Each row comes from the steps of one path. Every step used is in the known rows, and no mark comes twice. Write the path behind each row, first mark first.
Known rows:
neru vafog: [  9  -4   7   2 -21  11  -3  24  11 -24 -14 -14  24   3 -21 -61   5  -5
  13 -28  -9  -7 -45   6   3  22  -3  -6 -11  25   1 -15  12]
biki soka vafog neru zule dira: [ 16  19  65  14 -37 -58  61  27  23  -2  16 -25  -2 -17 -10  55 -28  12
 -26  39  -2  54 -41  14   4 -50  76  -1  30 -21  62 -39  -3]
zeme zule neru: [ 30  48  -8 -10 -32   1 -20   4  -5 -31 -11  23 -20  31   8  40   9 -48
 -60  -2   3  -5   7   7  -7  22 -29   7 -28  60  15  12  -8]
neru vafog soka biki: [ 16   5  38 -19 -13  14 -15 -18  -9  23  33   0  16  21 -54   6 -14   2
   6  15  -8  31 -56  -6 -21  18  31  10 -20  39 -25  45  42]
zeme zule dira betum muguk: [ 11  15 -40  -4  62 -67   9  30 -15  47 -19  -7  27  37  39  63 -11 -19
 -44 -19   7  -8   9  -7 -15  -5   1   3  35 -40  11 -19   6]
dira betum muguk vafog soka biki: [ 10 -18  -8 -27  78 -13 -24 -41 -21  72   1  -2   9   4  -3  55 -48  27
   1  29 -10  -1  22   3 -47  15  10  23   1 -32 -29  36  68]
betum muguk mebev: [-31 -28 -32  54  50  12   8 -23  26  19 -23  -1   7  55   5 -25  23 -48
   5  -8 -17  11  26 -18 -12  18  -3 -15   1 -21 -35  11  -9]
vafog muguk betum dira zule neru: [ 27  42  -8 -14 -15  53 -13  -3 -44 -24   9  61 -17 -26  28  13  33  -9
 -18  -1   8  -6  25 -15 -36   9 -60  47 -24  -2 -10   9 -32]
dira betum muguk mebev fatos: [-24 -13 -74  28  70 -21  -7 -28  -4  48 -11 -11  69  59  53  -6  56  35
  -7 -19   3  -7  10  -1   7  19  -2 -20  18  -2 -45  39 -41]
neru vafog muguk: [ -7 -20   0  18  15  34 -23  24   0  -4   8 -19  -7  -6 -22 -65  13  -8
  57 -31  -3  -7  19  10  10   4 -35 -15  -6   6 -27 -20   5]
dira betum: [ -6  -6 -35 -52  15 -23 -18  29   9  25 -18  12  17 -11  19  12 -20  11
 -11 -16   3 -14 -20 -15  32  24   4   1   4  -6  -9  16   6]
zule neru vafog muguk: [ 34  13  30  19   9  70 -46   6 -11 -10  16  -4   0 -18  -9 -42  22 -14
  42 -24  -6  15  17  19 -21  21 -62   1 -35  16 -28 -11   3]
zule neru vafog muguk mebev fatos: [  9  16 -13  58  31  47 -23 -30 -23   4  34 -16  49  39  34 -65  78  31
  36 -19 -11  26  10   6   1  12 -29 -37 -19  52 -44  36 -57]
soka vafog muguk: [-24 -38 -23 -18  36  23 -22  25  31  11   0  -7 -44  -3 -36 -15 -10 -11
  38 -28  12 -15  69  36  24 -24 -10  -4  21 -18   0   6   4]
biki soka: [-19  11   3  14   0 -11  24   0  54 -38  -8   5   0  36 -18  35  -4 -24
 -27  -7 -16  30 -21  23  28   9  -9   9 -17  11  16   5  55]
betum muguk vafog neru: [ 16 -20  16  27  13 -20 -34 -36  13 -26 -24  -9   9 -37  29 -19 -34  21
  -4  26  -8 -24  55  11 -20  -5   1  -6 -10 -26   0 -48  17]
zule neru vafog soka: [ 47  51  38  -3 -32  53 -19 -22 -35 -11  54   3  29 -23 -18   8   7 -28
  23   2 -12  26 -65  12 -18  35 -13   0 -38  52  -8  41  30]
dira betum muguk: [ -4 -20 -44 -18  57 -12 -30   7   9  42 -40   5  22   7  16  31  -6 -11
 -11 -21  10 -23  17   8 -18  30 -30  24   8 -50 -27  -7  24]
fatos mebev: [-29 -15 -25   2 -25  13  25 -15  44   5 -27 -14   5  23 -18 -13  -7  10
 -52  29   1 -16 -21  22   5 -11  28  -2 -20   7  -8  31 -15]
dira betum muguk vafog neru: [ 18 -21   2  -2  39 -43 -36 -28  -3  16 -19 -12  25 -57  53   1 -41  35
  -5  27 -13 -31  55  11 -20   5  -1  -2   1 -39  -3 -40  13]
zeme zule: [-20   9 -49 -14 -25 -49  12  25   9 -23 -20   5 -27  47  -7  13  -2 -46
 -48  -9   8 -38   9  -3  31   0   4 -14   7  50  19   2  -5]
mebev fatos: [-10   9 -47  -4 -22  -2 -23   1  16 -36 -19   1  40  47   6 -16  26  57
 -24 -21  33 -13 -35   3  49   3  10 -15  -2  37 -13  22 -16]
betum dira: [ 29  16 -25 -26   0   0  -5  40  20 -50 -33  18  -6 -17   1 -45  -9 -19
 -54 -49  10  15 -51 -57  27  11  31  16  -5 -13   9  -1  26]
soka vafog muguk betum: [-35 -44 -15 -22  15  30  13 -24  11  18  -7  -9 -39   5 -32  -2  -7   4
  72  -9   4 -53  87  49  21 -23 -18 -24  38  -2  21   3 -19]
vafog neru: [ 10   5  26  -9 -60 -19 -36  -7  28 -41   5  15   9 -25   6 -11 -18   6
 -21  22   3   6 -11 -14  36   0  30 -14 -22  26  -3  -8 -15]
biki soka vafog: [-17  -9   4 -12  29 -17  32  13  65 -14  -6  -5 -11  24 -38  40 -13 -20
 -20 -20 -17  14  12  66  20 -13  10  18  13  -5  46  15  52]
muguk vafog neru zule: [ -3 -23  15   2 -58 -30  10   0  -9  -9 -31 -18 -31 -61   3 -26 -37  26
   8  61   1 -29   7 -11  -5 -10  34  -6   5  -3  12 -56 -17]
neru vafog muguk betum: [-20 -30   4  10  -5  40  10 -24 -13   7   1 -20  -5   2 -25 -47  11   8
  88 -13  -8 -46  40  25   7   1 -41 -34  12  17  -4 -24 -22]
muguk mebev: [-34 -16 -24  27   7   5  19  -5  28  -1  -3   4   0  42   4 -44  14 -31
   2  -4 -24  20  -6 -39  35  13  28 -35  -4  22 -19  31 -23]
vafog neru zule zeme: [-34 -22  45  24 -85 -13  -4 -26  -5 -49  -7 -20 -37  -8 -18  -9  23  13
  -8  22  30  -2 -41 -37   8 -13   1  -3 -22   4   2 -30 -16]
vafog soka: [-11  20 -13 -18 -29  14  -7 -10  -4 -13  36   9  -4   2 -27  25 -18 -25
  14   6   8   8 -40 -14  41  12  21 -13  -9  32 -13  49  30]
zule neru vafog: [ 51  33  41   6 -27  51 -27   6  -4 -31  -5   4  30 -10  -7 -34  14 -11
  -2 -21 -14  18 -47  17 -33  40 -34  12 -41  36  -3  -8  11]
zule neru: [ 36  38  20  -7 -30  52 -42  -5  15 -37 -15  29   1   4   1  14  -1 -15
 -29  -3   3  24 -23  -3  -6  32 -24  12 -42  25  -7  15  10]
vafog muguk betum dira zule: [-26   2 -48 -21 -10   9  21  15 -35 -14   0  47 -25 -13  15 -17  25  -2
  -2 -10  14 -38  27 -30  -1 -12 -29  33  10 -15  -6  -1 -37]

Which path is each row?
[ 42  61  14  -5 -33  10  -1 -13 -51  -5  58  -4  13  -1 -12  28  17 -55
  -1   3 -15   1 -42  21 -19  28 -16  -5 -26  81   7  41  16] => zeme zule neru vafog soka
[ 10  -5 -18  -1  38 -30  17  33 -16  66 -37 -15  18   0  19  50 -16   5
 -10   2  20   6 -22 -17 -34   2   7  21  36 -78  -6 -40   3] => neru zule dira betum muguk
[  1   6  16 -31 -14   9 -23 -23   7  17  25  20  -9  35 -48  43 -30  -1
 -13  25   7  34 -38 -18   4  10  40  10 -19  30 -28  61  41] => vafog soka biki
[  5  -6 -23 -20  13  27   8  -7  -2 -22 -18   5 -28 -20  -2 -40   2  -6
  18 -35   8 -21  21 -36  25  -2  -4 -12  16 -13  10 -10  -4] => vafog muguk betum dira
[-42 -36   3  -3  34  16  37 -35  31  13   7 -15 -33  19 -34  34  -1  -5
  61  -7 -12 -30  88  75  19 -25 -30 -13  30  -4  35   2   9] => biki soka vafog muguk betum
[ 33  41  45 -17 -31  32 -24 -19 -44  23  53  44  21  14 -27  42  10   1
 -17  37  -8  37 -51   8 -69  24 -11  55 -46  43 -37  58  18] => dira zule neru vafog soka biki
[ 10   9  -7 -31  -6 -42  34  59 -20  54 -18 -10  12 -18  22  32 -31  27
 -12  11  13  20 -64 -42  13  -8  47  -5  37 -39  12 -20 -14] => neru zule dira betum
[ 26   0  38  46 -16 -37  27   6 -18   4 -26 -29   3 -34  25   6 -42  31
  -6  48   9  15  -6 -22 -33 -35  49  -9  26 -57  24 -80  -7] => betum muguk vafog neru zule dira
[-46 -30 -30  43  37  25  -2  -8  19  16  18  -6 -24  31   4 -52  22 -32
  45  -8 -19  21  49 -34  36  -1  -3 -43   0   9 -42  25 -31] => vafog muguk mebev
[-31 -26  -3   2  56   8   6  11  50   6  14 -14 -38  13 -36  24  -2 -23
  27 -23  -8  12  68  66  24 -28 -24   7  15 -20  15   5  39] => biki soka vafog muguk
[ 11 -11  30 -34 -35 -28 -26   1  41 -22  11   3   0 -34  -9  -3 -25   6
 -17  10  -1  -5  17  28  27 -21  47  -7   5  13  27   1 -13] => soka vafog neru
[  4 -35  -6  -5   3 -45  -1  -8 -24  50 -42 -25  -9 -71  31  11 -34  26
   8  56   4 -45  35   5 -39   4   8  16  21 -47  -4 -63  -9] => dira betum muguk vafog neru zule
[-37 -26  61  25 -45 -33  32 -30  23 -36   9 -34 -40  -3 -31  36  23   2
 -12  16   9  14 -19  22  -4 -31   1  12  -8  -9  39 -21  16] => biki soka vafog neru zule zeme
[-27 -31 -47  21  81 -13   5 -16  12  65 -15  -1  27  31  33  -3  20 -33
   5  -9 -23   4  27 -21 -12  29  -8  -9  11 -34 -39  23 -14] => dira betum muguk mebev
[ 17  -8 -18  12  89 -30   7  10 -13  35 -38 -22  28 -11  50  10 -49  40
  -3  -9  -6 -10  25  -7 -25  -7   0  -3  30 -76  14 -39  42] => zule dira betum muguk vafog
[ 53  35  63 -15 -14  46 -34 -32 -21  17  40  14  21  12 -39  27  -7  -6
  -6  21 -13  49 -58   3 -49  33   8  22 -45  48 -27  53  41] => zule neru vafog soka biki
[ 14  20   9  18  -6  57 -37  20 -38  -5  31  26   0 -16   4 -25  38 -10
  31  -7  -2   2  25  23 -42  14 -81  31 -36  12 -37  -7 -20] => dira zule neru vafog muguk
[ 16  25  -5 -33  22 -40   8  49   0  25   0   2  38  -2  36  24 -36  32
 -22 -18   3  30 -54 -39  36  -5  40 -17  20 -28  14   3   2] => zule dira betum
[ 23   8  48  -6 -56 -42  33  39   6   7   1 -18  -6 -31  -9  17 -34  22
 -16  35  13  31 -39  -9   6 -49  89 -14  38 -21  44 -36 -33] => soka vafog neru zule dira
[  7 -21 -22 -36  33  20  19   3   8  -5 -16  -2 -35 -27 -15 -34  -3  -5
  20 -45   6 -31  45   0  19 -19   8  -4  37 -25  31  -1  -3] => soka vafog muguk betum dira
[ 14  -2  31  10 -10  72 -11 -40 -24  -1   7  -7   0  -9 -11 -25  22   3
  76  -7 -13 -28  40  33 -23  16 -63 -20 -11  30  -3 -16 -22] => zule neru vafog muguk betum
[ 15  34 -30 -33  20 -84  25  54 -19  34   5  -5  20  23  44  47 -25   5
 -49 -14   1   2 -29 -28  35 -13  39 -24  35   5  33   3 -11] => zeme zule dira betum
[-45 -46 -27  24  61  18  12   2  31  35  20 -12 -35  24 -11 -42  17 -31
  50 -17 -20   9  74   5  26 -21  13 -35  24  -4 -15  34 -28] => soka vafog muguk mebev
[-66  -9 -10  18 -45   0   0  -1 -12 -62   6  30 -20  45  -4   1  44  10
 -29 -16  27 -13 -30 -31   5 -11 -53  25 -30  -4 -15  12  -2] => dira zule zeme
[ 12  -6  23   2 -27 -28 -23 -20  15 -43  -8  -6   5 -49  29 -38 -45  36
  -6  33 -13 -16  22  -8  22  -9  29 -26 -14  11  15 -30   6] => muguk vafog neru
[-48 -15 -42  48  71  -4  24 -25  30  18  34 -27  19  65  11  -8  60  24
  23 -20 -13  24  52  44  39 -28   3 -33  21  22  -7  51 -25] => biki soka vafog muguk mebev fatos
[ 50  45  20 -10 -36  39  15   3 -50 -27   3  37  31 -29  18 -29  37  -4
 -18 -13 -15 -14 -41   1 -61  32 -44  45 -21  21  12  -6 -24] => muguk betum dira zule neru vafog
[ -3 -28  21 -29 -64 -31  10  21  18  11 -16 -11 -33 -45 -29   8 -19  -1
  -3  43  14 -20   1  22  -1 -20  50  11  23  -1  22 -28 -33] => soka vafog neru zule
[ 23  23  49  13 -77 -37  25  31  -3 -11   1  -8   3 -23   5  11 -30  22
 -19  44  16  40 -63 -45  14 -32  75 -18  16 -12  21 -49 -34] => vafog neru zule dira
[-52 -11 -15  16 -12  16  14 -20 -41 -53  13  22 -40  15  10 -21  56  12
   0 -34  28 -27  11 -49  -1 -24 -62  23  -8 -24  -4   3 -20] => vafog muguk betum dira zule zeme
[-34   9 -15   6 -27  -6   4  16 -19 -77  -1  33 -18  17  11 -23  47   0
 -63 -43  29   3 -54 -66   1  -9 -32  41 -27 -23  -1  10   9] => betum dira zule zeme
[-36 -28 -16  -2 -10  36   0 -31   3  -2 -10  -2 -30  14 -17 -10   0   4
  66   0   5 -45  61  11  29  -6 -31 -33  13  10  -7  -8 -21] => vafog muguk betum
[ 59  56  13  -6 -24  31  -8  37 -38 -37   5  39  31 -33  20 -37  35 -15
 -45 -24  -9  16 -61 -13 -57  33 -39  58 -39  14  -4  -2  -4] => betum dira zule neru vafog
[ -9 -17  34 -11 -47 -44  36   7  34   7  -5 -16 -29 -35 -30  43 -12 -13
 -11  46  -4   3   1  45  -4 -23  40  22  17  -1  38 -27  -3] => biki soka vafog neru zule
[ 18  17 -13   6  73 -22  12 -16 -44  46  25 -21  30 -24  34  48 -48  23
  23  11  -6   6  -2 -11 -10  -9  22 -13  27 -49   6  10  57] => zule dira betum muguk vafog soka
